Each row was made from one small tree. Brackets hold a mark, then the marks that hang from it, in alphabetical order. Every link used is in the known rows. Write each row's tree.
Known rows
(rikiz (fotat (voduf (lela (vanis lidom))))): [-0.25  2.62  3.72 -0.38 -1.42  4.39  0.80 -1.88  0.41 -0.17 -2.76  1.51
 -0.04 -0.04 -5.49  0.81 -0.06  0.68  0.97 -1.95  1.14]
(fotat rikiz voduf): [-0.69  2.53 -0.07  0.59 -1.50  2.45 -1.31 -1.56  2.54  2.27  0.43  2.43
  1.17 -0.53 -3.38 -0.91 -0.06  0.47 -0.29  0.77  1.71]
(voduf (fotat rikiz) (lela (denu lidom))): [-2.89  3.83  2.12 -2.46 -2.78  0.73 -3.14 -0.89  0.85  1.93  1.06  0.99
  0.83 -1.40 -8.27 -3.20 -1.39  1.65 -1.23  0.91  2.62]
(lidom (vanis (lela denu (voduf fotat)))): [-3.07  3.94 -0.30 -3.10 -1.57  0.69 -3.54 -1.37  2.71 -0.36 -3.88 -0.23
 -1.30  0.49 -6.87 -0.66 -1.61  3.81 -3.38  1.03  2.40]
(rikiz (fotat voduf)): [-0.08  2.34  0.23  0.74 -1.94  3.33  0.96 -1.21  1.90  0.41 -1.58  1.36
  0.75 -0.03 -3.31 -1.14 -0.47  0.60  0.95 -0.47 -0.03]
(voduf (fotat rikiz) (lela (vanis lidom))): [-2.28  2.25  3.57 -1.64 -1.65  2.69 -2.00 -2.33  0.72  1.83 -1.24  1.48
  0.17 -0.73 -6.90 -0.44 -0.59  0.99 -1.29 -1.24  1.92]
(denu (lela voduf) (lidom vanis)): [-1.73  5.44  0.47 -1.03  0.21  2.57 -2.20 -1.23  1.11 -0.44 -0.24  1.11
 -1.99 -2.51 -6.34 -0.12 -1.13  3.42 -2.09  1.44  1.38]
(vanis (lela voduf) lidom): [-2.18  2.89  1.33 -0.11 -1.86  2.84 -1.03 -1.66  0.78 -0.60 -2.31 -0.35
 -2.65 -0.33 -5.53  1.32 -1.38  1.76 -2.02 -0.38  0.16]
(denu (lidom (vanis (lela (voduf fotat))))): [-3.30  4.62  0.93 -1.49 -0.93  1.30 -2.49 -2.77  1.53 -1.32 -1.75  0.89
 -2.45 -1.15 -6.40 -2.03 -1.99  3.24 -2.97  0.85  1.83]
(lela (denu lidom) voduf): [-1.99  3.40  0.29 -1.26 -0.09  1.92 -3.65 -1.40  1.12  0.66 -0.84 -0.32
 -1.74 -0.71 -8.16 -0.72 -1.76  2.92 -2.13  2.16  1.75]
(voduf fotat): [-2.04  1.18  0.24 -1.10 -2.83  1.73 -0.81 -1.32  1.46  1.31 -1.13  0.26
  0.08  0.31 -4.95 -1.93 -0.40  1.53 -1.04  0.15 -0.22]
(vanis (lela voduf)): [-1.71  3.10  0.22 -0.54 -1.90  1.67 -1.67 -0.38  1.28 -0.34 -2.51  0.58
 -2.42 -0.50 -4.99  0.42 -2.08  2.28 -2.20 -0.19  0.51]
(fotat rikiz (voduf (lela (denu lidom)))): [-1.49  4.45  2.05 -1.30 -2.11  1.73 -2.67 -0.85  1.09  1.68  1.61  2.34
  0.96 -1.36 -6.97 -1.78 -0.51  1.14 -0.28  1.67  3.49]
(fotat rikiz (voduf lela)): [-0.20  3.32  1.71 -0.63 -2.54  1.80 -1.06 -0.27  1.09  2.27  0.49  2.95
  1.39 -0.86 -4.39 -1.03  0.05  0.22  0.21  0.55  2.06]
(fotat (voduf (lela denu))): [-0.64  2.75  1.53 -2.32 -3.35  1.60 -1.51  0.37  0.98  1.47 -1.19  1.12
  0.77  0.72 -6.17 -0.30  0.20  1.62 -0.05  1.24  2.20]
(lela voduf): [-0.73  2.12 -0.06 -0.52 -0.51  2.08 -2.08 -1.01  1.20  1.15 -1.97  0.38
 -1.26 -0.31 -5.63 -0.03 -1.20  2.09 -1.70  0.91  0.39]
(fotat rikiz): [-1.21  2.63 -0.19  0.15 -0.71  1.94 -1.81 -0.70  2.01  2.20  0.27  1.83
  0.45 -1.31 -3.57 -0.79 -1.50  0.80 -1.04  0.34  0.09]
(voduf (fotat rikiz)): [-2.22  1.88 -0.01 -0.57 -2.15  1.60 -1.71 -1.62  2.18  2.42 -0.01  1.19
  1.02 -0.72 -4.76 -2.38 -0.86  1.03 -1.38  0.15  0.78]
(denu (lidom (vanis lela))): [-2.68  5.10  0.69 -0.66 -0.18  1.79 -1.04 -1.05  1.15 -1.64 -0.43  2.00
 -1.87 -1.85 -3.40 -0.65 -2.21  2.24 -1.81  0.44 -0.04]
(denu lidom): [-1.82  2.96  0.79  0.09 -0.70  2.46 -1.10 -1.26  0.47  0.25  0.68  1.14
 -1.21 -1.44 -4.84 -1.31 -1.36  1.51 -0.77  0.80 -0.40]
(vanis (lela denu voduf) lidom): [-2.71  3.09  0.87 -1.15 -1.80  2.38 -2.47 -1.12  1.45 -0.26 -2.86 -1.40
 -2.24  0.31 -7.05  1.54 -1.69  2.62 -2.53  0.22  1.10]

Write each row's tree
[-3.94  3.60  0.87 -1.92 -2.91  1.02 -3.29 -1.76  1.66 -0.48 -1.72 -0.57
 -2.39 -0.21 -8.55 -1.97 -2.02  3.50 -2.75  0.88  2.64]
(vanis (lela (denu lidom) (voduf fotat)))
[-2.67  4.80  0.77 -1.83 -1.16  2.19 -2.16 -2.25  1.39 -0.18 -0.56  0.54
 -1.56 -2.04 -7.39 -1.68 -0.48  3.67 -2.47  1.34  1.95]
(denu (lela (voduf fotat)) (lidom vanis))
[-2.24  2.45 -0.48 -1.82 -1.42  0.97 -4.57 -1.89  2.94  2.79 -1.55 -0.27
  0.45 -0.04 -8.12 -1.73 -1.39  2.58 -2.72  1.60  3.01]
(lela denu (voduf (fotat rikiz)))
[-2.20  1.69  1.31 -1.43  0.37  3.42 -2.45 -1.84  1.58  0.72 -2.72 -0.31
 -1.08  0.52 -6.53  2.07 -0.98  2.40 -1.61 -0.08  0.68]
(lela denu (vanis lidom))
[-1.69  4.44 -0.23 -1.23  0.00  1.52 -2.18 -0.84  1.80 -0.70 -3.06  1.29
 -2.09 -0.76 -4.32  0.66 -2.11  2.84 -2.77  0.53  0.79]
(lidom (vanis (lela voduf)))
[-3.06  2.10  1.73 -0.84 -3.28  2.34 -1.02 -2.61  1.15 -0.36 -2.52 -0.91
 -2.03  0.32 -6.54 -0.26 -0.81  2.19 -2.31 -0.54  0.75]
(vanis (lela (voduf fotat)) lidom)
[-2.37  2.06  0.22 -2.28  0.10  1.55 -5.59 -2.64  3.21  2.46 -3.03  0.60
 -0.32  0.02 -8.66 -0.40 -1.73  3.20 -3.17  0.59  4.06]
(lela denu vanis (voduf (fotat rikiz)))
[-2.20  1.67 -0.21 -2.40 -2.07  1.20 -3.46 -1.57  2.14  1.56 -2.72 -1.28
 -0.47  0.95 -8.24 -1.23 -0.98  3.12 -2.21  1.51  1.97]
(lela denu (voduf fotat))
[-2.23  1.93  2.17 -3.79 -2.40  1.14 -3.05 -0.43  1.22  1.20 -3.06  0.59
 -0.22  0.69 -8.12 -0.46 -0.89  2.87 -1.58 -0.32  2.36]
(voduf fotat (lela denu vanis))
[-3.29  2.77  1.42 -0.39 -2.69  2.16 -2.03 -2.92  1.94  0.86 -1.50  0.01
 -1.22 -0.60 -6.28 -0.85 -1.27  1.57 -2.65 -0.56  1.75]
(vanis (lela (voduf (fotat rikiz))) lidom)
[-1.66  2.67  1.70 -1.79 -3.36  0.86 -1.52 -0.37  0.94  2.42 -0.04  1.64
  1.24 -1.13 -5.71 -2.61 -0.73  0.66 -0.96 -0.22  1.41]
(voduf (fotat rikiz) lela)
[-3.59  2.23  1.18 -1.99 -3.37  1.98 -2.48 -2.20  1.67 -0.13 -3.17 -1.84
 -1.82  1.00 -8.19 -0.04 -1.14  2.91 -2.60  0.16  1.81]
(vanis (lela denu (voduf fotat)) lidom)
[-2.63  4.37 -0.13 -1.44 -1.01  0.82 -3.17 -2.30  2.97  0.72 -2.08  1.60
 -0.66 -1.15 -5.17 -1.44 -1.91  2.56 -3.25  0.42  2.37]
(lidom (vanis (lela (voduf (fotat rikiz)))))
[-1.58  2.72  1.84 -0.83 -0.36  4.19 -1.81 -1.86  1.22  0.21 -2.59  0.02
 -2.46 -0.96 -7.25  2.81 -0.42  3.04 -2.07 -0.81  1.36]
(denu (lela (vanis lidom) voduf))
[-0.87  4.16  2.37 -1.07 -2.53  2.56 -0.39 -0.36  0.52 -0.02 -0.48  1.11
  0.49 -0.73 -6.87 -1.82 -0.86  1.23  1.03  0.38  1.93]
(rikiz (fotat (voduf (lela (denu lidom)))))
[-1.31  1.66  1.65 -0.49  1.14  3.79 -2.48 -2.98  1.01  0.48 -3.16  0.30
 -2.28  0.08 -6.80  2.13 -0.91  2.34 -2.16 -0.14  1.06]
(lela (vanis lidom) voduf)
[-1.41  3.58  2.92 -2.17 -1.16  2.35 -2.72 -1.25  0.60  0.20 -1.01  2.18
 -0.89 -0.18 -7.66 -0.10 -0.44  2.56 -0.52  0.84  3.50]
(fotat (voduf (lela (denu lidom) vanis)))
[-1.69  2.35  3.04 -2.59 -0.76  2.77 -2.36 -0.62  0.36  0.73 -2.77  0.12
 -0.82  0.12 -7.53  1.86 -1.02  2.13 -1.17 -0.49  1.22]
(voduf (lela denu (vanis lidom)))
[-1.88  1.95  0.67 -1.03  0.08  1.85 -4.14 -3.04  2.71  2.16 -2.46  1.53
 -0.70 -0.53 -7.16 -0.73 -1.41  2.54 -2.80 -0.07  3.05]
(lela vanis (voduf (fotat rikiz)))
[ 0.31  3.15  1.92 -0.45 -3.13  2.60  1.15  0.09  0.68  0.49 -1.58  1.77
  0.96 -0.34 -4.31 -1.10 -0.36  0.20  1.30 -0.80  0.63]
(rikiz (fotat (voduf lela)))
[-2.66  1.59  3.33 -3.42 -2.27  2.26 -2.38 -1.72  0.53  0.98 -3.02 -0.48
 -0.37  0.87 -8.65  0.27 -0.27  2.39 -1.54 -0.65  1.95]
(voduf fotat (lela denu (vanis lidom)))
[-1.18  2.22  3.41 -1.56 -0.73  3.20 -1.00 -1.04 -0.27  0.34 -2.11  1.03
 -1.21 -0.38 -5.96  1.60 -0.56  1.29 -0.85 -1.14  0.29]
(voduf (lela (vanis lidom)))
[-1.30  5.09  1.90 -2.48 -0.88  1.70 -2.21 -0.92  0.74  0.09 -0.14  2.00
  0.27 -0.69 -6.35 -1.08 -0.06  2.23 -0.52  2.29  2.73]
(fotat (voduf (lela (denu (lidom vanis)))))
[-3.00  4.27  0.57 -1.11 -1.40  1.56 -3.25 -0.85  1.28 -0.81 -1.44  0.06
 -2.83 -0.89 -7.58 -0.37 -2.73  3.19 -2.51  1.04  1.93]
(vanis (lela (denu lidom) voduf))
[-1.84  1.74  2.64 -2.70 -2.30  1.50 -1.59 -0.93  0.46  0.93 -2.56  1.52
 -0.57 -0.02 -6.54 -0.72 -0.69  2.05 -1.21 -1.07  1.47]
(voduf fotat (lela vanis))
[-2.16  4.53 -0.56 -2.32 -0.14  1.01 -3.59 -0.50  2.48 -0.36 -3.59  0.45
 -1.75 -0.17 -5.84  0.87 -2.42  3.56 -3.17  1.25  1.82]
(lidom (vanis (lela denu voduf)))
